Each row was made from one small tree. Brackets hold a mark, then the marks that hang from it, in alphabetical order. Every link used is in the known rows. Write each row's tree.
Known rows:
[puposi [buzo [rato femira]] [tofe runitag zela]]: [-0.65,0.50,-3.64,1.38,-0.13,-1.30,-1.18,-4.20,-0.25,-1.16,-1.05,1.43,5.51,4.01,-0.38,2.18,5.28,-2.88,-5.05,-0.99,-3.98,0.39,2.84]
[rato femira]: [-0.60,1.45,1.55,-1.40,0.22,-0.17,0.55,-2.57,-1.27,-0.43,0.29,-0.34,2.10,1.76,-0.97,-0.98,0.71,-0.68,-0.32,0.56,-2.03,0.64,-0.11]
[puposi buzo tofe]: [-0.05,0.20,-4.37,0.37,1.57,0.87,-2.91,-0.38,1.61,0.52,-1.28,0.95,2.08,1.05,-0.17,1.60,3.48,-2.13,-3.02,-3.50,0.90,0.05,1.15]
[tofe [puposi [buzo rato]] runitag [zela femira]]: [0.31,0.43,-2.00,1.56,-1.49,-3.66,-0.67,-4.88,-0.16,-5.48,-2.69,2.97,3.61,-1.49,-1.97,1.98,4.44,-1.06,-3.86,2.50,0.43,-3.68,4.97]
[tofe runitag [zela [femira [puposi buzo]]]]: [1.19,0.80,-0.09,1.03,-0.22,-3.41,0.13,-2.73,-1.87,-3.08,-1.22,1.34,3.37,-3.64,-0.92,0.71,0.84,-0.77,-4.20,1.98,-1.65,-2.82,4.55]
[rato [femira puposi zela]]: [-1.24,-1.01,1.25,-0.77,0.56,-0.55,0.24,-0.16,-2.54,-1.47,-0.37,-2.53,3.34,-0.09,-0.23,-2.35,0.09,-2.66,-1.26,0.12,-1.49,-1.18,-1.04]
[rato [femira [puposi buzo] [zela tofe]]]: [-0.59,-0.06,0.24,-1.78,0.76,0.45,0.65,0.17,-2.07,-3.01,-1.40,-0.92,3.20,1.04,-0.61,-1.81,2.99,-3.57,-1.55,-2.64,-0.01,-1.41,-0.97]
[zela [tofe puposi runitag]]: [-1.43,-0.52,-3.02,2.65,-0.43,-0.09,-0.54,-2.65,1.70,-4.80,-2.88,1.73,-1.50,-4.34,-2.79,0.06,2.99,-0.56,-0.07,-1.16,1.34,-1.82,1.52]
[puposi [buzo rato] [tofe runitag]]: [-0.78,-1.54,-4.37,1.79,-0.69,0.05,-1.97,-2.49,2.45,-1.66,-0.36,2.24,3.87,2.81,0.31,1.98,3.76,-2.18,-3.95,-1.82,-0.07,0.05,1.19]
[buzo rato]: [-0.34,-0.87,0.33,-0.43,-1.79,-0.08,0.86,-0.37,-0.14,-0.55,1.02,1.22,1.07,3.34,1.36,0.38,0.19,0.33,-0.05,1.25,-0.14,-0.06,-2.65]
[ridup [zela [femira puposi] tofe]]: [0.89,0.21,-0.09,-0.15,-0.06,1.23,1.00,1.11,1.13,-4.17,-2.14,3.02,-2.23,-2.68,-1.81,0.64,-0.45,-0.57,0.51,-0.41,4.08,-2.44,-0.86]
[rato [femira [zela [tofe [puposi buzo] runitag]]]]: [-1.71,-0.74,0.00,0.15,0.00,0.50,0.80,-2.40,-0.54,-5.15,-2.36,0.26,2.66,1.84,-3.10,-0.97,4.89,-3.42,-0.70,-1.91,-0.41,-0.96,2.30]
[puposi [buzo rato] [tofe zela]]: [0.27,0.85,-4.29,0.70,0.24,-0.17,-1.96,-0.85,-0.30,0.48,-1.76,1.25,3.44,3.54,1.19,2.83,4.28,-2.07,-3.87,-1.94,-1.58,-0.22,0.93]
[tofe runitag zela]: [0.31,-0.04,-0.56,2.81,-0.46,-2.62,0.74,-2.69,-1.32,-1.32,-0.80,-0.56,1.55,-0.70,-0.98,0.96,1.24,-0.59,-2.47,1.43,-4.27,0.14,4.94]
[femira rato [zela [tofe runitag]]]: [-2.16,-3.84,1.88,2.49,-1.13,2.63,1.04,2.66,-3.58,-6.57,-2.71,-0.41,-1.10,3.65,-3.95,-0.74,4.73,-2.28,-0.29,-3.57,0.36,1.57,-0.43]
[buzo [rato [femira [puposi [tofe runitag zela]]]]]: [-1.24,0.05,-1.56,0.87,-0.74,-1.67,-0.61,-3.32,-1.75,-0.88,0.15,-0.33,4.32,0.55,1.02,-0.26,0.63,-1.22,-3.23,1.96,-3.95,-0.51,-1.25]
[buzo [rato femira]]: [-0.95,0.32,1.43,-1.53,-1.55,-0.17,1.48,-2.28,-1.29,-0.93,1.18,0.92,2.98,4.59,0.71,-0.39,0.68,-0.32,-0.14,1.68,-1.85,0.37,-2.65]
[buzo [rato [femira puposi zela]]]: [-1.32,-1.46,1.18,-0.95,-1.30,-0.42,1.12,-0.62,-2.09,-2.02,0.57,-0.79,3.81,3.10,1.48,-1.52,0.30,-1.70,-1.02,1.19,-1.52,-0.94,-3.33]
[puposi [buzo rato] [tofe runitag [zela femira]]]: [0.11,0.00,-2.99,1.59,-0.79,-0.98,-1.63,-3.15,-0.08,-2.72,-1.66,3.61,4.73,1.65,-0.96,2.97,3.97,-1.59,-5.02,-0.30,-1.60,-1.62,3.51]
[zize runitag]: [-0.85,-0.24,-1.89,-2.78,1.87,0.41,0.21,0.71,0.93,-1.82,1.69,0.35,-0.69,3.11,1.32,-0.26,2.11,0.07,-0.32,0.68,0.85,0.12,1.98]
[puposi tofe]: [-1.22,-0.65,-3.25,2.16,1.04,1.34,-2.94,-0.18,0.77,0.77,-1.69,0.32,0.42,-2.17,-0.87,0.79,0.78,-0.82,-1.66,-1.31,-0.87,-0.07,0.23]

Write each row's tree:
[-1.00,-0.62,-1.72,3.80,0.19,-0.11,-2.62,-1.94,-2.35,-2.61,-2.85,1.54,1.55,-2.15,-3.79,1.41,2.34,-0.77,-3.85,0.35,-3.07,-0.35,3.43] => [puposi [tofe runitag [zela [femira rato]]]]
[0.07,-0.08,0.25,0.73,-0.86,-0.01,0.15,-1.42,-0.61,-5.36,-1.57,4.13,0.28,-6.50,-2.75,-0.73,-0.66,0.30,-1.33,0.33,1.58,-4.18,0.34] => [zela [femira puposi] [tofe runitag]]
[-0.68,-0.01,-3.59,1.68,-0.14,-0.37,-0.45,-2.62,2.34,-5.07,-2.76,2.23,-0.30,-2.54,-2.31,0.59,4.78,-1.56,-1.08,-2.41,2.43,-1.78,2.23] => [zela [tofe [puposi buzo] runitag]]
[0.40,1.16,0.08,-2.97,-0.80,-0.48,1.29,-2.06,-0.24,-1.03,1.25,1.37,3.98,6.34,1.30,0.66,3.09,-1.67,-1.61,-0.64,0.30,0.41,-1.14] => [puposi [buzo [rato femira]]]
[0.51,-0.68,-0.27,1.09,-0.38,0.30,1.27,-0.32,1.82,-5.50,-2.05,3.26,-1.62,-3.35,-2.38,0.71,-0.23,-0.82,-0.12,0.18,3.50,-2.38,0.94] => [ridup [zela [femira puposi] [tofe runitag]]]
[-1.28,-0.64,0.52,1.86,-1.22,0.93,-0.75,-1.99,-1.68,-8.69,-3.97,4.00,-1.60,-3.52,-6.00,-0.02,3.68,0.30,-0.64,-0.33,3.17,-2.58,0.45] => [zela [femira rato] [tofe puposi runitag]]
[-0.46,-1.00,-3.68,2.20,1.72,-1.30,-3.43,0.67,-2.87,-1.59,-1.88,-2.60,2.58,-1.05,-0.16,0.39,3.51,-2.67,-6.03,-2.50,-0.72,0.85,-0.56] => [femira [puposi buzo [tofe runitag zela]] rato]
[-0.56,-0.14,-3.21,3.87,0.02,-3.71,-1.18,-4.00,-0.05,-2.87,-2.90,-1.02,0.86,-4.03,-1.51,0.84,2.92,-1.07,-2.41,2.18,-2.20,-1.65,5.24] => [tofe puposi runitag zela]
[0.88,-0.03,0.83,1.15,-0.24,-2.92,-0.28,-1.50,-3.91,-4.25,-1.46,0.63,2.76,-1.89,-2.00,0.51,2.11,-0.92,-4.54,1.28,-1.32,-1.38,3.02] => [tofe runitag [zela [femira [puposi buzo] rato]]]
[-1.48,-2.72,-1.93,2.31,-0.64,0.76,0.41,0.10,0.61,-5.98,-3.44,0.87,0.54,-0.25,-2.94,-0.19,4.91,-3.16,-0.55,-3.01,2.02,-1.84,2.64] => [femira [zela [tofe [puposi buzo] runitag]]]
[-0.03,0.02,-2.47,2.01,0.88,-0.48,-2.57,-2.07,-1.61,-2.99,-2.81,2.07,3.16,0.70,-3.04,2.40,4.88,-1.87,-5.23,-1.86,-1.10,-0.40,4.41] => [puposi buzo [tofe runitag [zela [femira rato]]]]
[-0.05,-1.85,-1.43,-0.46,0.53,0.73,0.06,3.19,-1.11,-3.11,-2.01,-0.85,1.40,-0.91,0.53,-0.98,2.87,-3.46,-1.57,-4.17,2.62,-2.50,-1.33] => [femira [puposi buzo] [zela tofe]]
[0.48,0.52,1.20,2.05,-0.85,-2.38,0.66,-3.17,-2.22,-3.08,-1.35,2.01,1.94,-2.41,-2.89,1.12,0.76,0.08,-2.51,2.87,-2.95,-1.92,5.34] => [tofe runitag [zela femira]]
[-1.12,0.71,-1.72,-0.12,1.60,-0.52,-2.17,-1.84,-0.95,0.39,-0.60,-1.37,2.88,-2.81,0.12,-1.43,-0.40,-1.54,-2.34,0.00,-2.20,-0.73,-1.67] => [rato [femira [puposi tofe]]]
[-0.46,0.44,-2.48,-1.23,-0.27,-1.56,-1.00,-2.97,1.36,-2.40,-1.08,0.55,2.62,1.87,0.31,0.51,3.98,-1.61,-1.31,-0.01,2.40,-1.53,-0.47] => [tofe [puposi [buzo [rato femira]]]]
[-0.69,1.52,-2.56,-1.05,-0.46,0.56,0.00,-2.11,0.82,-4.05,-2.49,2.45,0.50,0.96,-1.18,0.26,5.11,-1.46,-0.17,-1.92,2.30,-1.69,-1.15] => [zela [tofe [puposi [buzo [rato femira]]]]]
[-0.09,-0.02,-2.53,1.56,0.23,0.91,0.48,0.40,2.99,-3.51,-3.11,1.18,-3.68,-0.75,-1.57,1.12,2.61,-1.44,1.73,-1.51,3.90,-0.54,0.36] => [ridup [zela [tofe puposi]]]
[-0.61,-3.24,-1.56,0.61,-0.97,-0.04,0.86,1.46,-0.50,-4.99,-1.35,0.30,2.91,0.34,0.73,-0.70,2.81,-3.42,-2.38,-2.82,1.96,-2.27,-1.37] => [femira [puposi [buzo rato]] [zela [tofe runitag]]]
[-1.49,-4.43,-3.56,2.32,-0.22,-0.38,-1.92,1.20,0.15,-2.53,-1.15,-0.83,4.56,-0.29,1.21,-0.12,2.33,-4.12,-4.41,-2.13,0.66,-1.97,-0.30] => [femira [puposi [buzo rato] [tofe runitag]] zela]
[0.53,1.21,-2.37,0.26,1.28,0.46,-2.83,-0.24,-2.32,-1.37,-2.98,1.77,2.51,1.35,-2.18,2.34,4.90,-1.71,-4.44,-2.35,-0.25,-0.60,2.29] => [puposi buzo [tofe [zela [femira rato]]]]
[-0.85,0.45,0.54,0.18,-0.51,1.93,-1.12,-0.25,-2.46,-7.07,-4.23,3.86,-2.32,-2.96,-5.04,0.12,3.55,0.60,0.27,-1.07,4.32,-2.66,-1.61] => [zela [femira rato] [tofe puposi]]
[0.50,-0.36,-1.48,1.04,-0.57,0.33,0.72,-1.72,3.51,-6.85,-3.06,4.46,-1.57,-1.33,-3.61,1.77,3.35,-1.48,0.12,-0.63,5.25,-2.44,3.11] => [ridup [zela femira [tofe [puposi buzo] runitag]]]
[1.36,1.70,0.75,-0.04,0.39,-2.03,-0.47,-0.34,-3.37,-1.04,-1.67,0.41,1.49,-4.29,-0.39,0.01,-0.67,0.37,-2.34,2.15,-1.55,-3.17,1.55] => [tofe [zela [femira puposi]]]
